In the rows, 128 means zero.
Known rows, with every way that one mark hangs from another
(z_5 z_129 (z_636 z_127)): [127 137 104 120 121 139 123 113 137  84 138 142 111  74 120  98 125 123
 138 105 110]
(z_570 (z_127 (z_636 z_5) z_992) z_849): [ 54 177  98 120 152 158 139 146 107 190  76 138 119 151 130 149 202  83
 200 143  99]
(z_129 (z_5 z_636) (z_334 (z_849 (z_570 (z_127 z_992))))): [100 169 103 135 160 143  87 116 129 151 162 140 181  84 117 153 172  52
 156 121  81]
(z_133 z_127): [108 140 121 125 133 152 127 157 122 112 121 144 129 115 141 123 152 113
 139 121 100]
(z_636 z_127): [115 149 111 114 127 143 131 114 133  89 134 134 120 128 116 113 133 135
 124 104 123]
(z_849 (z_570 (z_127 z_636 z_992))): [102 186 118 143 162 140 132 112 120 175 117 139  87 135 143 147 195 102
 179 131  93]
(z_849 (z_570 z_127)): [117 169 127 144 155 135 144 112 125 138 113 123 103 124 137 141 159 112
 153 139  80]
(z_127 (z_570 z_849) z_636 z_992): [ 60 191 102 121 135 150 120 115 115 201 102 144  80 160 149 153 231  88
 197 146  96]
(z_129 (z_334 (z_849 (z_570 z_127)))): [ 84 169 124 126 153 136 122 118 119 123 130 131 154  96 129 161 145  90
 141 122 100]
(z_334 z_849): [ 98 136 142 130 119 140 118 121 130 124 153 129 146 115 113 140 129 102
 133 135 131]
(z_127 z_636): [105 134 128 123 123 128 105 119 139 180 130 138 108 136 133 129 149 143
 141 115 140]
(z_334 (z_5 z_129 z_636) (z_849 (z_570 (z_127 z_992)))): [100 186 128 148 121 163  87 105 123 133 155 141 121  88 105 159 154  63
 192 150  62]
(z_5 z_129 (z_636 (z_127 z_570))): [119 153  99 125 121 144 121 103 135  89 132 140  90  78 132 101 141 122
 143 118  86]
(z_129 z_334): [115 137 114 115 143 122 120 133 119 120 120 133 157 109 136 143 124 121
 121 109 128]
(z_127 z_570 z_992): [116 173 106 139 144 144 129 121 106 142 123 140  92 145 152 138 188  97
 165 149  98]
(z_127 z_570 z_636): [ 95 158 121 131 124 136 101 101 136 188 122 136  74 143 152 133 173 140
 149 136 103]
(z_129 (z_334 (z_5 (z_636 (z_127 z_992))) (z_849 z_570))): [ 93 197 109 130 120 165  79 103 116 117 165 139 152  95 105 160 141  83
 153 115  87]
(z_133 (z_992 (z_127 (z_570 z_849) z_636))): [ 77 172 100 113 155 165  97 138 114 157 105 166  86 125 159 140 216  83
 180 150  61]
(z_570 z_127 z_849): [ 72 152 118 115 149 138 161 135 124 135  82 124 136 135 127 155 180  90
 169 145  93]
(z_334 (z_5 z_129 (z_636 (z_127 z_570 z_992))) z_849): [ 95 178 114 130  99 171  74  99 127 102 167 147 119  95  99 141 145  79
 174 136  78]
(z_5 (z_129 z_334) (z_636 (z_127 z_570))): [110 159  88 115 133 139 114 107 127  82 126 144 113  62 138 113 138 116
 137 102  87]
(z_992 (z_127 (z_570 z_849) (z_636 (z_5 z_129)))): [ 58 168  94 112 142 146 101 125 115 175  79 146  72 107 151 132 181 102
 183 158  59]
(z_570 (z_127 (z_636 (z_5 z_129)) z_992) z_849): [ 55 173  96 113 158 152 142 148 107 178  67 144 117 139 133 146 201  76
 210 141  96]

Rows
[ 79 178 101 109 124 153 139 103 129 101 108 127 100 140 125 126 171 115
 147 128  82] : (z_636 (z_127 (z_570 z_849)))
[ 53 174 107 114 158 145 146 136 118 180  86 143 116 150 135 162 224  78
 201 135 109] : (z_570 (z_127 z_636 z_992) z_849)
[ 84 193  75 115 145 168 116 127  94  89 108 148 119 107 129 112 142  87
 164 122  82] : (z_636 (z_5 (z_129 (z_334 z_849))) (z_127 z_570 z_992))
[108 132 115 123 123 137 101 134 126 178 106 138 108 122 131 109 119 139
 151 123 124] : (z_127 (z_636 (z_5 z_129)))
[ 93 179 106 135 139 144 106 111 117 193 125 150  71 153 157 140 208 111
 177 135 111] : (z_127 z_570 z_636 z_992)
[116 183 118 147 165 140 147 119 113 143 115 132 100 130 141 146 181  93
 170 139  85] : (z_849 (z_570 (z_127 z_992)))
[ 99 164 102 122 158 161  88 136 116 153 120 169  82 121 163 131 201  97
 167 143  71] : (z_133 (z_992 (z_127 z_570 z_636)))
[100 154 123 128 108 151  72 117 124 128 161 134 173  92 106 161 112 100
 132 122 108] : (z_129 (z_334 (z_5 z_636) z_849))
[ 57 172  96 119 137 153  99 123 115 186  88 140  75 120 150 136 181 110
 173 160  63] : (z_992 (z_127 (z_570 z_849) (z_636 z_5)))
[ 92 169  89 120 142 152  77 109 132 122 171 146 175  90 114 136 168  66
 142 110  90] : (z_129 (z_5 (z_636 (z_127 z_570 z_992))) (z_334 z_849))
[ 94 175 129 125 122 145  83 110 120 130 145 130 160 109 109 171 123  92
 145 127  90] : (z_129 (z_334 z_5 (z_849 z_570)))
[100 162  93 120 159 165  86 146 108 149 103 171  81 109 162 119 182  93
 176 149  60] : (z_133 (z_992 (z_127 z_570 (z_636 (z_5 z_129)))))
[ 63 166  98 118 149 145  80 122 113 163 106 154  90  86 154 136 161 104
 165 145  72] : (z_992 (z_127 z_570 (z_636 (z_5 (z_129 (z_334 z_849))))))
[119 166  90 128 131 150 124 109 123  92 135 150  88  85 135 105 164 104
 161 117  90] : (z_5 z_129 (z_636 (z_127 z_570 z_992)))
[ 92 165 101 130 137 172 107 167 105 167 115 158 114 131 144 117 174 106
 170 119 108] : (z_133 (z_127 (z_636 z_5) z_992))
[110 152  85 105 137 149 120 136 111  80  99 138 139 100 119  97  93 126
 133 102 104] : (z_636 (z_5 (z_129 z_334)) z_127)
[ 55 160 110 117 140 152 136 137 122 186  74 127 122 144 127 144 174 107
 178 142  94] : (z_570 (z_127 (z_636 z_5)) z_849)
[ 83 185  95 137 137 179 104 154 103 174 108 156  87 137 160 121 194 105
 177 135  78] : (z_133 (z_127 z_570 (z_636 z_5) z_992))
[ 93 164 115 121 108 158  74 109 126 108 164 137 170  92 100 154 115 103
 131 110 106] : (z_129 (z_334 (z_5 (z_636 z_127)) z_849))
[ 63 186 101 112 141 190 105 161 116 157  99 169  96 137 165 133 235  78
 186 137  48] : (z_133 (z_127 (z_570 z_849) z_636) z_992)
